Every row comes from one small tree of marks. The marks that hang from a mark follow it in brackets, in alphabetical order. Every link used is in the known rows. Which tree was each row made from?
Known rows:
sado(dofom(gese(zaki(zegir)) mozot(fulo meduf))): [ 0.794  0.690 -0.038  1.774  2.105 -2.416  1.868  1.302  2.610 -3.780
  5.843  3.816 -2.266 -1.745  1.049 -1.468  0.352  1.373 -0.758 -1.655
 -3.536  0.613  1.377]
meduf(fulo(mozot)): [-0.293  1.785 -0.430  2.074 -0.123  2.228  2.803 -1.474  1.670  0.673
 -1.646 -2.128  0.883 -1.647  1.114  1.140 -1.338 -2.191  0.387 -0.022
 -1.232 -1.655 -1.114]
sado(dofom(gese mozot)): [-2.210  3.141  1.220  0.242  0.414  0.718 -0.668  0.720  1.455 -1.702
  2.237  5.748 -0.339 -1.211  3.782 -0.386 -0.219  0.315  0.647 -1.550
 -3.086  0.233 -2.008]
sado(dofom(gese(zaki) mozot(meduf))): [-0.718  2.170  0.545  0.573  1.821 -2.898 -0.606  0.434  1.600 -3.154
  5.542  5.876 -2.526 -1.483  2.657 -1.316  0.078  0.987  0.973 -1.244
 -3.054  0.408 -1.573]
sado(dofom(gese(zaki zisa) mozot(meduf(fulo)))): [-2.182 -0.214 -0.545  2.447  2.456 -3.166  0.582 -0.795  0.652 -3.302
  5.202  5.510 -2.858 -0.914  2.269 -2.054 -2.484 -0.244  1.282 -1.398
 -2.798 -0.494 -1.104]
zisa(gese(dofom zaki)): [ 2.099 -0.318 -2.104  2.736  0.115 -3.283 -0.213 -0.876  2.816 -2.261
  3.648 -3.286 -1.487 -2.081  2.523  2.406  0.681  1.087  0.057  2.810
 -0.433 -1.736 -2.794]
vofef(fulo(mozot)): [ 0.673  1.159  1.339  0.982 -0.514  1.989  3.010  0.769  1.941 -0.936
 -1.517 -1.112  0.720 -1.629  0.553  1.955 -0.612  1.237 -1.333  2.045
 -1.290 -1.806 -1.356]
meduf(mozot): [-1.612  2.445 -1.300  0.681 -0.360 -0.303 -0.667 -0.314  0.366  1.132
 -1.071 -1.318 -0.425 -1.200  1.760  0.369  1.967 -0.691 -2.019  0.256
 -0.077 -0.985  0.197]
gese(dofom(mozot(fulo))): [ 0.047  1.214 -1.332  2.676  1.396 -2.164  0.830 -0.830  2.904 -1.599
  1.378 -0.212 -1.598  0.198  4.742  0.660 -1.397  1.230 -1.848 -1.331
 -0.255 -0.926  0.296]
zegir(zaki(gese(dofom zisa))): [ 0.487  3.074 -1.135  3.080 -0.679 -0.759 -0.158 -1.627  1.952 -2.095
  1.069 -2.874  1.267 -2.847  1.723  0.107 -2.169 -1.158  3.129  1.184
 -0.011 -1.848 -0.231]
sado(dofom(mozot)): [-1.023  3.227  0.866 -0.182  0.940  0.832 -0.624 -0.562  0.879 -1.490
  0.741  3.107 -1.218 -1.874  3.025 -0.598 -0.545 -0.488  0.070 -1.158
 -1.008  0.701 -0.958]
dofom(gese(zaki) mozot): [-0.373  0.633  0.725  2.605  0.105 -2.683 -0.763  1.009  0.496 -0.639
  4.690  4.759  0.506 -0.134  2.086  0.866  2.021  2.024  0.250 -0.969
 -1.136 -1.553 -1.102]
sado(dofom(gese(zaki(zegir) zisa) mozot)): [-0.247 -0.754  1.683  1.633  0.858 -0.885 -0.608  1.327 -0.439 -3.900
  4.029  5.846 -1.833 -3.862  0.909  0.731 -0.142  1.718  0.924 -0.023
 -2.096 -0.583  1.561]
gese(dofom(mozot(meduf)) zaki zisa): [ 0.170  0.592 -1.285  2.905  3.334 -6.016 -1.410 -0.956  0.318 -3.921
  4.588  2.260 -4.852 -2.267  3.148  0.177 -1.876  2.422 -0.181 -0.199
  0.312 -1.575 -0.409]
dofom(gese): [-0.771  0.887  0.162  1.421 -0.987 -0.022  0.085  1.225  1.117  0.244
  1.554  1.131  1.091 -0.343  2.223 -0.232  0.392  0.592 -0.417 -0.809
 -2.051 -0.612 -1.417]
zaki(gese(dofom(mozot) zisa)): [-1.114  4.218 -0.671  3.772  1.102 -0.981 -2.156 -0.156  0.218 -3.362
  0.851  1.482 -1.758 -2.342  2.881  0.194 -1.767  1.859  0.953  0.480
  1.099 -1.501 -0.315]
sado(dofom(mozot(meduf))): [-1.403  4.419  0.688 -0.666  2.542 -0.536 -0.849 -0.758  0.818 -2.483
  1.838  3.169 -2.763 -2.372  2.477 -1.797 -1.032 -0.387 -0.271 -1.383
 -1.587  1.125 -1.523]
dofom(gese(zaki(zegir) zisa) mozot): [ 0.109 -1.719  1.764  3.081  0.555 -2.526 -0.947  2.016 -1.299 -2.175
  4.583  4.973 -1.129 -2.647  0.685  1.360  1.152  2.915 -0.107 -0.033
 -0.867 -1.487  1.796]
sado(dofom(gese)): [-1.062  2.032 -0.387 -0.168 -1.029  1.152  0.597  0.556  2.031 -1.739
  1.193  2.104  0.213 -1.359  3.038 -0.987 -0.813 -0.811  0.829 -1.092
 -3.335  0.337 -1.863]
dofom(gese(zaki zisa) mozot(fulo meduf)): [-0.951 -0.445 -0.851  3.538  2.295 -4.819  0.705  1.003  0.604 -2.306
  7.443  4.012 -2.872  0.882  0.966 -2.063 -0.545  2.035 -1.635 -1.707
 -1.120 -2.115  0.073]
zegir(zaki(gese(dofom(mozot(fulo)) zisa))): [-0.698  4.139 -1.300  4.315  0.569 -1.331  0.725 -1.723  3.016 -2.208
  3.266 -0.782  0.564 -1.150  2.270 -0.626 -2.131  0.153  2.335  0.547
  0.628 -2.288  0.748]
zisa(gese(dofom(mozot(fulo)) zaki(zegir))): [ 2.342 -0.757 -1.070  4.349  1.602 -3.698  1.127  0.215  3.294 -2.928
  4.755 -1.324 -1.801 -2.018  1.800  2.690  1.393  2.624 -1.549  1.898
 -0.783 -1.406  0.560]

Which tree is each row?
[ 3.072 -3.329 -0.903  3.073 -0.001 -3.027  0.505 -0.417  0.196 -3.235
  1.617 -2.472 -2.543 -4.028  0.759  2.201 -1.808  2.010 -0.234  1.170
  0.276 -1.487  2.384]
gese(dofom zaki(zegir) zisa)
[ 0.414  2.921  0.675  3.777  1.013  0.207 -1.494  0.749 -0.324 -4.051
  0.171  1.032 -1.438 -4.464  1.512  1.230 -1.115  2.108  0.478  1.378
  0.801 -0.629  1.877]
zaki(gese(dofom(mozot) zisa) zegir)
[-0.481 -2.066  0.112  4.135  2.063 -3.484  0.970  0.637 -0.765 -2.381
  4.445  4.334 -2.367 -1.649  0.153 -0.189 -0.379  1.710 -0.438 -0.954
 -2.043 -0.291  1.785]
dofom(gese(zaki(zegir) zisa) mozot(meduf(fulo)))
[ 2.125  3.049 -0.629  3.296 -0.845  1.594  0.063  0.517  1.673 -2.594
 -1.482 -3.303  0.144 -4.430  1.215  1.468 -0.242  1.160  0.862  0.865
 -0.906  0.288  1.220]
zaki(gese(dofom) zegir)
[-3.761  1.817 -0.243  1.463  2.887 -1.353  0.477 -0.727  0.713 -2.793
  2.817  5.595 -3.151 -0.834  3.012 -2.585 -3.566 -0.791  0.569 -1.498
 -3.101  0.197 -1.390]
sado(dofom(gese(zisa) mozot(meduf(fulo))))
[ 2.028  0.165 -1.572  3.765  3.215 -4.703  0.858  0.147  3.586 -3.877
  5.762 -1.220 -4.028 -2.537  1.268  0.920  0.574  2.260 -2.617  1.845
 -1.138 -0.673  0.284]
zisa(gese(dofom(mozot(fulo meduf)) zaki(zegir)))
[ 1.296 -3.196  0.395  3.077 -1.111 -1.666  0.705  1.708 -1.167 -2.252
  3.601  1.412 -0.456 -2.493 -0.759  1.199  0.422  2.062  0.286  0.536
 -1.198 -1.671  1.175]
dofom(gese(zaki(zegir) zisa))
[ 3.886 -1.951 -1.168  2.505 -0.477 -2.444  0.791 -0.554  1.956 -2.228
  1.352 -2.750 -0.960 -3.775  1.706  3.048 -0.063  1.970 -0.002  0.828
 -0.802 -0.536  1.834]
gese(dofom zaki(zegir))
[ 0.135  2.647 -1.398  3.517  0.020 -0.213 -0.577 -0.399  0.671 -3.328
  0.187 -2.156 -0.906 -2.790  1.842 -0.250 -2.662  0.766  1.054  0.723
  0.460 -1.691 -0.103]
zaki(gese(dofom zisa))
[ 1.555  1.490 -0.107  3.403  0.046  0.853 -0.394  0.423 -0.229 -3.770
 -0.767 -2.420 -1.274 -4.994  0.483  0.679 -1.849  1.204  0.868  1.432
 -0.223 -0.534  1.680]
zaki(gese(dofom zisa) zegir)
[ 1.384  3.405 -0.771  4.217  0.851  0.227  1.073  0.629  2.695 -2.767
  0.209 -1.363 -0.322 -2.234  2.272  0.904 -0.401  1.723 -0.565 -0.370
 -0.403 -0.147  2.091]
zaki(gese(dofom(mozot(fulo))) zegir)
[-2.627  1.112  1.341  2.164  0.874 -1.102 -1.683  1.550 -1.069 -1.042
  3.113  5.332 -1.045 -0.528  2.611 -0.289 -0.645  2.058 -0.478 -0.966
 -0.585 -1.757 -0.902]
dofom(gese(zisa) mozot)
[-1.038 -1.729 -0.248  3.926  0.590 -3.231  0.980  1.132  0.771 -1.709
  6.497  3.887 -1.252  1.371  1.287 -0.617  0.194  2.011 -0.736 -1.327
 -0.568 -2.801  0.496]
dofom(gese(zaki zisa) mozot(fulo))
[ 1.955 -2.671 -1.306  4.360  1.595 -3.923  1.330 -0.008  1.584 -3.633
  3.975  0.171 -3.187 -2.121  1.631  1.676 -1.453  3.020 -1.429 -0.184
  0.632 -1.954  3.225]
gese(dofom(mozot(fulo)) zaki(zegir) zisa)
[-1.383  2.032 -0.326  1.963  3.538 -4.099 -2.057 -0.622  0.392 -3.415
  2.440  2.148 -4.740 -2.055  4.281 -0.689 -3.555  2.066 -0.958 -0.435
  0.378 -0.889 -0.503]
gese(dofom(mozot(meduf)) zisa)
[-3.288  3.250  1.129  0.224  2.713 -1.443 -1.458  0.544 -0.303 -3.813
  3.969  6.603 -3.539 -1.942  2.933 -2.582 -2.515  0.796  0.107 -0.819
 -2.526 -0.258 -1.328]
sado(dofom(gese(zisa) mozot(meduf)))
[-2.390  3.859 -0.227  0.491  2.372 -1.330  1.139  0.559  2.930 -2.646
  4.138  4.352 -2.279  0.067  3.493 -2.960 -1.625  0.052 -1.027 -2.229
 -3.773  0.412 -1.089]
sado(dofom(gese mozot(fulo meduf)))
[ 2.416 -0.445  0.175  2.603 -0.898 -0.583  0.741  0.870  0.474 -0.912
  3.208 -2.641 -0.039 -3.150 -1.506  1.949  3.283  0.768 -0.659  2.885
 -0.881 -0.951 -0.278]
zisa(gese(zaki(zegir)))
[ 0.370  2.969 -0.767  4.232  3.133 -1.729  0.551  0.506  1.263 -4.740
  2.182 -0.558 -3.382 -3.090  0.898 -1.394 -2.245  1.926 -1.249  0.033
 -0.100 -0.597  2.473]
zaki(gese(dofom(mozot(fulo meduf)) zisa) zegir)
[-1.284  0.844 -0.223  2.149  1.715 -2.785 -1.783 -0.377  0.276 -2.320
  1.034  1.994 -2.871 -1.994  4.227  1.104 -2.797  1.709 -0.361 -0.399
  0.928 -1.495 -0.670]
gese(dofom(mozot) zisa)
[-2.395  2.155 -0.295  2.723  1.868 -1.970  0.409 -0.088  1.237 -0.396
  2.284  3.953 -0.702  0.479  3.159 -1.589 -0.576  0.158 -0.811 -2.364
 -2.945  0.421 -1.618]
dofom(gese mozot(meduf(fulo)))
[-0.735  4.936 -0.074  3.458  0.538 -1.156 -1.437 -1.403  1.459 -2.402
  2.351  0.875  0.956 -2.830  2.559  0.504 -1.786  0.288  2.755  0.800
  0.923 -1.656 -0.336]
zegir(zaki(gese(dofom(mozot) zisa)))
